Each row was made from one walk, in order. Every step used is in the known rows, and no mark comes twice. Write each row's walk.
(in the rows, 128 means zero)
Known rows:
Y -> L: [105 132 117 110 111 165 157 132 135 122 123 135 131 137 137 118 163]
F -> D -> H: [109 168 139 109  98 135 119 122  96 170 153 186 176 122 110  73 108]
F -> L -> Y: [ 83 152 156  91 132 157 188 116 142 106 141 123 124 104 114  81 141]
F -> K -> Y: [ 97 144 121 152 166 139 112 179 139 156 139 136 137 131 137 162 115]
K -> Y -> L -> D: [ 61 128 103 128 144 161 147 133 124 124 131 159  98 174 108 100 165]
Y -> L -> F: [ 87 133 101 114  97 173 174 137 150  88 155 129 118 111 121 137 131]
K -> Y -> D -> H: [ 91 125 147 155 156 136 133 136  69 121 164 190 129 142 145  76 119]
D -> K -> Y -> L -> F: [ 93 145 111 123 157 180 142 173 142 127 137 138 146  97 129 141 156]
D -> Y -> L -> F -> K: [ 59 168  95 107  96 171 177 184 185 115 148 116 171 123 136  86 141]
F -> K -> Y -> D: [ 91 152 140 154 166 123 133 183 104 134 151 142 130 148 152 123  84]
L -> Y: [ 81 142 135 114 124 153 146 103 132 111 129 117 127 112 125  89 121]
K -> Y -> L -> D -> H: [ 50 133 103 130 145 174 151 125 100 130 149 199 120 160 126  68 177]
L -> Y -> D: [ 75 148 155 117 122 140 167 107  99  87 143 123 119 129 140  50  91]
D -> H: [119 133 128 130 128 141 131 121 101 135 146 168 149 114 145  97 140]
K -> Y: [106 114 127 153 155 140 109 139 129 135 133 144 114 140 112 146 137]
Y -> D -> H: [113 141 148 131 128 125 152 126  69 111 159 174 140 128 161  56 110]
Y -> L -> F -> K: [ 75 164  95 114 107 170 174 174 160 108 161 119 141 102 145 154 109]
K -> Y -> D: [ 99 121 146 153 156 123 131 142  94 114 145 150 107 155 129 106 107]
F -> Y -> L -> D -> K: [ 92 179 124  95 139 163 145 177 113 162 103 151 165 124 117  19 153]

Which walk is each row?
[111 168 115  92 148 148 152 150 113 141 100 136 154 137 145  65 169] : Y -> L -> D -> K
[ 49 159  97 130 155 161 150 173 134 142 137 150 122 166 132 116 144] : F -> K -> Y -> L -> D
[115 151 124 133 191 122 106 154 104 157 110 147 137 141 124  95 143] : L -> D -> K -> Y
[102 178 137  99 139 168 113 169 119 194 111 161 185 133 110  97 155] : F -> D -> K -> Y -> L
[ 90 143 114 115 123 112 137 128 141 127 117 133 140 174 104  25 149] : L -> D -> Y
[100 158 105 134 124 135 148 172 152 115 165 113 137  91 137 164  74] : L -> F -> K
[ 93 139 119 136 108 147 137 159 142 116 163 135 126  88  84 101  79] : L -> F -> Y
[ 65 152 155 120 123 151 170 102  72  92 159 162 140 114 155  18 102] : L -> Y -> D -> H
[ 69 137 102 107  85 173 175 144 177  95 141 125 148 132 112  71 159] : D -> Y -> L -> F
[135 139 140 138 186 138  96 164 119 166 107 139 155 113 137 133 151] : D -> K -> Y
[137 163 125 109 164 112 123 146 105 147 106 131 150 129 137  76 134] : L -> D -> K
[ 72 147 104 107 117 163 170 115  98 120 143 181 133 149 140  50 168] : Y -> L -> D -> H
[ 86 143 125 114 103 177 149 160 136 145 127 145 143 124 107  71 147] : F -> Y -> L
[151 161 159 116 159 112 134 160  85 133 114 127 163 118 166  73 113] : Y -> D -> K
[ 63 153 111 109 108 162 158 151 122 135 129 155 124 149  93  34 138] : F -> Y -> L -> D
[115 158 147 107 199 126 145 168 115 152 122 153 134 134 113  85 162] : F -> L -> D -> K -> Y
[ 94 152 155 135 119 137 145 154  68 132 161 186 151 115 131   9  94] : F -> Y -> D -> H
[106 186 188  78 162 142 196 147  98 111 128 122 158  95 152  25 125] : F -> L -> Y -> D -> K
[ 46 159 111 117  95 190 145 141 117 139 187 201 152 116  89  98 120] : K -> Y -> L -> F -> D -> H
[ 82 118 117 132 139 175 140 142 137 131 130 152 118 149 122 136 173] : K -> Y -> L
[ 87 138 118 104  99 165 158 141 162 130 111 132 160 158 127  53 193] : D -> Y -> L
[138 174 144  83 173 115 165 159 114 144 116 136 147 121 129  68 153] : F -> L -> D -> K
[ 92 153 135  90 130 115 179 139 150 123 129 140 137 166  94  15 168] : F -> L -> D -> Y
[ 56 154 108 118  97 176 142 148 143 133 168 163 130 130  72 131 110] : K -> Y -> L -> F -> D
